Each row was made from one small tree. The marks that hang from a mark follow it in brackets, in alphabetical order. Every link used is in the known rows. Write each row's tree.
In the rows, 128 means zero.
Known rows:
Y(W): [197 158 130 110 164 109 155 150  72 138 118 131 123 127 106  97 105 125
 156 107  88 141 106]
K(C(V(F)) S): [187 157 129 124 109  86 120  91 144 107 162  75  71 122 120 155 112  75
 122 198 162 127 126]
V(C N): [125 116 133  87 116 167 142 171 118 112 103 142 165 120  84 130 125 123
 138  89  98 139 169]
G(F(V(C N(E)))): [ 86 114 135  97  97 115 101 163 132  91  65 147 219  80 117 127 151 129
 161 115  81 112 154]
Y(C(K) W): [129 180 120 149 151 120 136 138 123 148 137 122 104 151 128 102 126 178
 126  78  93 166  80]
C(K V(F N)): [120  69 134 148 104 165 134 112 168 139 133 177 136 180 152 180 145 140
 131 105 171  85 117]
N(E): [151 132 123  65 142 131 116 130 104 117  97 147 148  99 120  75 103 130
 133 119 130 141 105]
V(C(K) F): [159  76 113  93 100 170 144 143 180 108 117 147 198 160 100 147 129 163
 124  93 131  90 135]
F(V): [152 128  90 119 180  85 168 147  61  77 128 120 138  86 139 144 109 103
 140  89 138  87 139]
Y(C(V(N)) W): [ 96 197 142 180 169 128 132 130  99 159 155 111  83 145 104 101 135 134
 153 120 104 163  86]
K(C(V(N)) S): [141 172 148 139 110 103  98 111 151 100 138  92  42  92 111 155 121  65
 124 163 143 165 148]
K(C(V)): [154 178 141 109 164 120 143 104 135  94 133 113  72  76 120  92 109  59
 138 166 145 117 112]
F(G V(C N)): [ 97  92 122 136 140 124 156 172  77 129 116  93 181 110 140 146 135 122
 120 124 102 116 210]
V(F): [176  89 104  83 141 137 145 159 103 121 144 134 145 150 135 165 114 139
 148 102 135  92 125]
Y(C(V) W): [124 216 135 156 191 114 156 109  92 148 154 107  98 120  86  66 121 136
 143 131 107 152  74]
C(K V(N)): [ 99 104 142 149 124 151 123 117 158 115 112 183 119 125 141 132 154 118
 113  99 158 105 124]
K(C(V(F N))): [136 103 138 135 121 155 127 115 159 123 150 115  88 151 147 181 132  84
 161 156 154 100 127]
K(C(V) S): [163 198 132 114 133  84 113  85 137  89 143  89  44  66  95 112 113  62
 115 188 142 150 122]
F(G V(C N(E))): [ 81  82 130 126 110 131 117 153 103 141  84 109 204 109 144 109 130 154
 120 149 109 143 190]
K(C): [177 155 128  79 149 126 132 139 119  97 129 105  81  84 137 128 101  84
 134 127 115 132 124]

Write each row's tree:
[108  46 138 121  67 179 127 162 168 178 123 138 190 188 161 171 144 182
 102 118 111 120 184]	V(C(K) F(G) N)
[114  79 140 137 123 153 140 127 108 179 149 137 135 160 176 153 140 124
 131 165 152 101 157]	C(V(F(G) N))
[112  48 141 103  86 155  97 146 106 191 120 129 161 177 189 140 131 178
 125 144 123 137 149]	V(F(G) N(E))
[150 208 111 166 123  81 107 122 129 139 151  91  79 141 110 121 131 151
 103  99  97 198  78]	Y(C(K(S)) W)
[134 154 127 182 145 123 148 101 156 166 161 134 123 197 122 124 141 172
 131 117 139 119  58]	Y(C(K V(F)) W)
[105  92 129 110  94 180 124 154 164 105  90 171 170 133 110 137 135 149
 106  76 107 134 159]	V(C(K) N)
[140  78 125  97 100 180 143 169 139 119 127 126 186 175 108 179 125 151
 153  94 111 114 170]	V(C F N)
[ 34 151 143 156 118 155  78  85 171 142 117 164 107 134 140  84 148 172
  95 106 158 158  81]	Y(C(K V(N(E))))
[115  94 103 143 134 110 159 143 112 111 111 117 180 103 143 126 138 140
  87 127 118 106 184]	F(G V(C(K)))
[110 125 128 161  90 120 100  86 160 113 117 148  93 119 125 150 137 111
  99 119 160 141 134]	C(K(S) V(N))
[161 130 128 121 152 130 143 110 146 115 154 106  94 129 120 142 112  88
 153 174 167  88 107]	K(C(V(F)))
[111 199 130 169 175 117 139  91 142 151 145 144  95 140 109  77 137 154
 118 119 117 146  59]	Y(C(K V) W)
[126 224 126 184 131  78 118  79 140 142 160 106  66 131  95  89 137 149
 106 138 124 188  71]	Y(C(K(S) V) W)
[ 92 111 131 102 124  88  89 157 104 104  79 156 178  89 172 150 147 125
 158 100  99 114 134]	G(F(V(N(E))))
[119 144 148 134 142 137 118 121 142 108 123 125  66  92 131 129 125  76
 138 155 145 127 132]	K(C(V(N)))
[157 115 117 139  98 104 115  83 162 115 154 143 117 142 129 162 131 129
 109 145 183 104 110]	C(K(S) V(F))
[ 95  67 156 130  96 152 100 107 118 194 124 157 155 167 175 112 142 155
 128 177 150 120 140]	C(V(F(G) N(E)))
[124 107 104 114 155 104 174 155  71 114 125  92 192  86 126 107 116 113
 117 143 106  99 185]	F(G V(C))
